Each row comes from the steps of one walk. Every step used is in the known rows, and no mark comes twice. Write the walk behind each row, first mark first.
Known rows:
lufof -> tonu -> disi: [-2.420 -3.725 -1.472  0.737  1.033 -1.630  1.280  0.312 -1.319  1.436
 -0.676  1.467 -0.338 -4.428  1.318 -2.097 -0.089  3.251 -0.570 -1.618]
disi -> tonu: [-1.625 -1.528 -0.520 -0.867 -2.629  0.864 -0.252  0.287  0.546 -1.398
 -0.715  1.512  0.169  0.951 -0.417 -1.773  2.180  4.663  0.447 -0.365]
nemig -> lufof -> tonu -> disi -> begu: [-2.851 -6.441 -3.155  3.280 -2.733  0.062 -0.528 -1.771 -0.214  1.423
 -0.393  4.445 -0.807 -3.389  2.805 -1.575  1.283  9.157  0.751 -1.415]
pafolu -> lufof -> begu: [-1.967  0.771  4.394  0.996 -0.102  1.319 -1.407  2.659  1.481  0.158
  1.025  1.781  0.702  0.193 -0.901  0.306  3.163  1.681 -1.549  0.524]
nemig -> lufof -> pafolu: [-0.150  1.086  0.433  2.749 -0.229  2.035 -1.686 -0.045  0.986 -0.644
 -0.431  1.448 -0.988 -2.165  2.678  2.806  2.505  0.378  0.932  0.285]
tonu -> disi -> nemig: [-0.065 -1.625 -3.610  0.556 -0.399 -0.087 -3.694 -1.330 -0.604  1.056
 -0.754  2.125 -0.607 -5.529  1.436  1.072  1.384  2.356  0.595 -1.047]
disi -> nemig -> lufof: [ 0.399 -3.309 -1.387  2.124 -1.110  1.212 -6.865 -2.261  0.597  0.098
 -0.413  2.939 -1.180 -1.984  2.863  3.289  2.313  1.675  1.522  0.428]
nemig -> lufof -> pafolu -> disi: [-2.212  3.817 -0.438  2.463 -0.238  3.365 -2.630 -1.147 -0.565  0.262
  0.077  4.934 -0.718 -2.753  3.491  1.148  5.837  0.861  0.474  1.060]
tonu -> disi -> nemig -> lufof -> begu: [-0.367 -7.007 -0.068  1.423 -1.939  0.974 -5.083 -0.276  1.066  1.099
 -0.066  7.687 -0.236 -5.575  2.766  2.223  2.250  4.806  0.561 -0.218]
bevosap -> lufof -> ruver -> disi: [-4.151 -0.499 -3.598  0.309  1.356  1.286 -2.091 -1.908  1.521 -1.347
  0.339  0.905  3.602  3.679  1.402  2.121  6.052  1.659  1.566 -1.532]
nemig -> lufof -> begu: [-0.502 -5.132  3.525  0.928 -1.416  0.989 -1.544  1.268  1.864  0.037
  0.673  5.450  0.346 -0.028  1.644  1.292  0.896  2.508 -0.092  0.683]
pafolu -> disi -> ruver: [-5.193  3.086  0.402  2.749  1.095  2.007  0.002 -0.982 -1.869 -0.809
  1.272  3.222 -0.535  1.375  0.873  0.137  3.604  1.542  0.583  0.547]
nemig -> lufof -> tonu -> disi: [-2.260 -5.565 -0.514  2.593 -0.128 -0.993 -1.237 -2.140 -0.964  1.994
 -0.403  4.413 -0.999 -4.525  3.047 -0.796  1.411  5.012  0.020 -2.025]
disi -> bevosap -> lufof: [-0.485 -1.037  0.493  2.521 -3.192  0.658 -2.443 -3.038  0.262  0.081
  0.417 -0.637  3.936  1.199 -0.946  1.065  4.026  1.964  1.379 -1.007]
pafolu -> lufof: [-1.252  4.121  1.629  1.659  0.224  1.128 -2.089 -0.822 -0.179  0.636
  0.759 -0.950 -0.327 -0.024 -0.623  0.352  3.900  0.605 -0.629 -0.643]
pafolu -> lufof -> ruver: [-5.369  4.044  0.605  0.726  0.936  0.852 -0.908  1.532  1.198 -0.477
 -1.236 -2.329 -1.305  1.243  0.615  2.869  4.171  1.785  0.994 -0.028]
ruver -> disi: [ 0.009  0.532 -1.845 -0.451  0.204  1.073 -0.842 -1.715 -0.281 -0.926
  1.000  2.343  1.108  2.443  0.992 -1.312  3.759  1.488 -0.634 -1.463]
ruver -> disi -> nemig -> lufof -> tonu: [-2.483 -6.162 -3.191  2.585  0.125  1.142 -7.411 -2.083  0.010 -0.953
 -0.443  4.974 -0.104  0.239  5.130  0.912  5.120  4.163  0.674 -0.937]
bevosap -> lufof -> tonu -> disi -> begu: [-3.329 -5.520 -5.261  3.466 -1.109 -0.473 -0.650 -1.958  0.151  1.237
  0.376  1.471  3.209 -3.361  0.478 -1.854  1.961  6.734  0.377 -1.911]
nemig -> lufof: [ 0.369 -1.918  0.825  1.641 -1.123  0.776 -2.322 -2.604  0.311  0.482
  0.552  2.744 -0.677 -0.437  1.677  1.037  1.509  1.463  0.840 -0.346]
ruver -> disi -> nemig -> lufof: [ 0.271 -2.993 -3.154  1.664 -0.906  2.351 -7.744 -3.977  0.260 -0.770
  0.485  5.333  0.089  0.595  3.941  2.109  5.821  3.192  0.958 -1.012]
tonu -> disi -> begu: [-0.658 -0.931 -3.886  0.839 -2.990  0.638  1.685 -1.064 -0.294  0.989
 -0.033  1.991 -0.097 -2.722 -0.031 -1.736  0.608  6.406  0.264 -1.168]

Which walk is each row?
[-3.022  5.742  0.311  1.527 -2.822  3.510 -0.106  1.045 -0.720 -0.590
 -1.354  1.698  0.400 -1.213  1.313 -0.050  6.129  2.265  0.527  1.234] | lufof -> pafolu -> disi -> bevosap
[-5.359 -5.120  0.842  5.502  0.744 -0.573 -0.146 -1.993 -0.925  0.507
  0.538  4.289 -1.570 -2.732  3.072  1.137  1.607  5.874  1.353 -2.375] | nemig -> lufof -> tonu -> disi -> ruver
[-5.769 -3.448 -0.266  3.883  1.974 -0.955  2.184  0.368 -1.383 -0.111
  0.092  1.379 -0.966 -2.271  1.320 -0.232  0.097  4.432  0.375 -1.953] | lufof -> tonu -> disi -> ruver
[-4.359 -0.516 -2.451  3.360 -1.308  0.419 -0.054 -0.169 -0.591  1.653
 -0.073  0.764 -0.402 -3.002  0.344 -2.435  3.747  8.367 -0.781 -1.647] | pafolu -> lufof -> tonu -> disi -> begu
[-0.602  0.295 -0.168  0.322 -3.430  2.035 -0.660 -1.929 -0.132 -1.014
 -0.059  1.885  1.811  3.940  0.854 -1.153  5.590  4.296  0.256 -1.533] | ruver -> disi -> bevosap
[-4.392 -1.309 -0.093  0.872 -3.806  2.464 -1.714 -1.977  1.364 -1.376
 -1.430  3.447  0.060  4.664  3.401  2.385  7.225  7.075  2.637 -1.236] | nemig -> lufof -> ruver -> disi -> bevosap
[-4.645 -0.991 -0.283  1.424 -2.647  0.550 -1.091 -0.884  1.982 -0.845
 -1.271 -1.908  3.069  2.393  0.173  3.418  4.354  3.189  3.017 -0.346] | disi -> bevosap -> lufof -> ruver
[-3.768 -3.245 -2.257  1.010 -0.704  1.085 -5.734 -0.063  2.087 -0.921
 -2.119  1.670 -2.298 -0.573  3.986  5.531  2.613  2.690  3.297  0.922] | disi -> nemig -> lufof -> ruver
[-2.613 -6.005 -4.873  3.080  1.434 -1.120 -5.919 -2.317 -0.520  1.456
 -0.090  1.565  2.859 -5.864  1.934  1.143  2.859  2.549  0.673 -1.666] | bevosap -> lufof -> tonu -> disi -> nemig
[-5.963 -4.274 -1.430  5.652  2.469 -1.105 -0.235 -2.308 -0.988  0.258
  1.376  1.165  2.298 -2.407  0.845  0.827  2.070  3.491  0.938 -2.697] | bevosap -> lufof -> tonu -> disi -> ruver
[-0.243 -6.485  1.331  1.312 -1.631  1.468 -5.899  1.340  2.159 -0.407
 -0.320  5.881 -0.217 -1.528  2.675  3.193  1.786  2.613  0.776  1.675] | disi -> nemig -> lufof -> begu
[-0.429 -0.208  0.090  0.888 -3.923  0.281  0.832 -2.143 -1.248  1.378
 -0.807  1.474  0.523 -2.404  0.061 -0.904  2.528  5.076  0.721 -1.833] | tonu -> disi -> bevosap
[-4.194  4.108 -1.684 -0.267 -1.581  3.552 -0.491  1.733 -0.037 -1.731
 -0.943  3.406 -0.094 -1.555  1.156 -2.092  6.437  4.259  0.228  0.903] | lufof -> pafolu -> disi -> tonu
[-2.065 -6.447 -1.533  2.841 -0.100  0.033 -6.543 -0.503  0.529  0.148
 -1.220  2.627 -1.365 -2.332  3.818  2.220  1.525  2.670  1.238  0.403] | disi -> nemig -> lufof -> tonu
[-1.280 -3.526  1.394  1.521 -3.445  2.442 -2.249 -0.969  1.762 -1.157
  1.488  4.474  6.300  4.150 -0.183 -0.217  7.045  4.326 -0.015 -1.287] | ruver -> disi -> bevosap -> lufof -> begu
[-2.573 -4.183 -1.033  2.648  1.501 -1.133 -2.233 -0.995  0.470  0.310
  0.544 -0.766  3.332 -0.345  0.330 -0.068  1.351  0.105  0.098 -0.615] | bevosap -> lufof -> tonu
[-2.018  1.320 -3.159  0.088 -0.126  1.989 -5.385 -1.223 -1.276  0.372
 -0.249  3.558 -0.276 -2.299  2.167  0.242  3.920  0.556  0.407  1.494] | pafolu -> disi -> nemig
[-5.391  3.111 -3.430  0.638  0.959  2.661 -6.129  0.002  1.261 -1.604
 -0.946  0.293 -0.585  2.197  2.544  3.589  8.565  3.508  1.364 -0.502] | pafolu -> lufof -> ruver -> disi -> nemig
[-3.066 -3.569  0.324  1.579 -2.571 -1.170  1.325 -0.119 -1.227  1.260
 -1.613  0.995  0.368 -3.031  1.065 -1.939  1.795  6.276  0.323 -1.804] | lufof -> tonu -> disi -> bevosap
[-5.957  3.862 -3.544  0.932 -1.324  3.322 -1.002  0.166  1.758 -1.811
 -0.533  0.416  0.167  4.939  1.099  0.631  7.795  7.525  0.995 -0.622] | pafolu -> lufof -> ruver -> disi -> begu
[-0.689 -0.552 -1.189  1.983 -2.739  2.012 -3.233 -4.595  0.155 -0.698
  1.482  1.835  5.233  3.938  0.036 -0.022  7.613  3.518  1.017 -2.313] | ruver -> disi -> bevosap -> lufof
[-2.827  3.823  1.003  3.208 -3.909  4.093 -2.496 -1.368 -0.376 -0.192
 -0.728  4.361 -0.197 -1.542  3.327  1.260  7.663  3.925  1.276  0.825] | nemig -> lufof -> pafolu -> disi -> bevosap
[-2.560 -5.105 -3.662  1.257  0.731 -1.190 -3.276  0.350 -0.715  1.048
 -1.731  1.711 -0.775 -6.003  2.450 -0.084  0.689  3.523  0.251 -0.939] | lufof -> tonu -> disi -> nemig
[-3.506  0.535  1.672  2.481  1.400 -0.007 -1.920  0.920 -0.333  0.439
 -0.239 -1.459 -0.433 -0.329  0.490 -0.624  3.504  1.956 -0.928 -0.591] | pafolu -> lufof -> tonu
[-3.236 -0.062 -0.264  3.019  0.982  0.132  1.896 -1.286 -1.219 -0.119
  0.784  1.719 -0.706 -1.922  0.452  0.981  0.858  3.141  0.840 -1.988] | tonu -> disi -> ruver
[-4.667  0.319 -0.985 -0.775 -2.758  1.803  0.621  0.472  0.950 -1.931
 -1.891  0.684  0.771  5.243  1.866  1.130  5.789  5.386  2.115 -0.889] | lufof -> ruver -> disi -> bevosap
[-4.141 -0.925 -4.806 -1.172  0.733  1.775 -4.070  0.888  1.625 -2.216
 -1.763  1.343 -0.394  2.113  3.250  3.083  4.693  2.633  1.768  0.013] | lufof -> ruver -> disi -> nemig
[-1.736 -0.678 -2.311  1.868 -1.356  2.774 -7.811 -3.708 -1.055  1.106
 -0.167  6.219 -0.869 -2.625  3.577  1.538  5.384  2.130  1.143  0.974] | pafolu -> disi -> nemig -> lufof
[-1.943 -1.248 -2.272 -1.487 -2.094  1.910 -1.112 -1.165  0.190 -2.211
  0.265  3.789  1.189  3.452  0.415 -3.178  5.706  6.100  0.037 -1.715] | ruver -> disi -> tonu
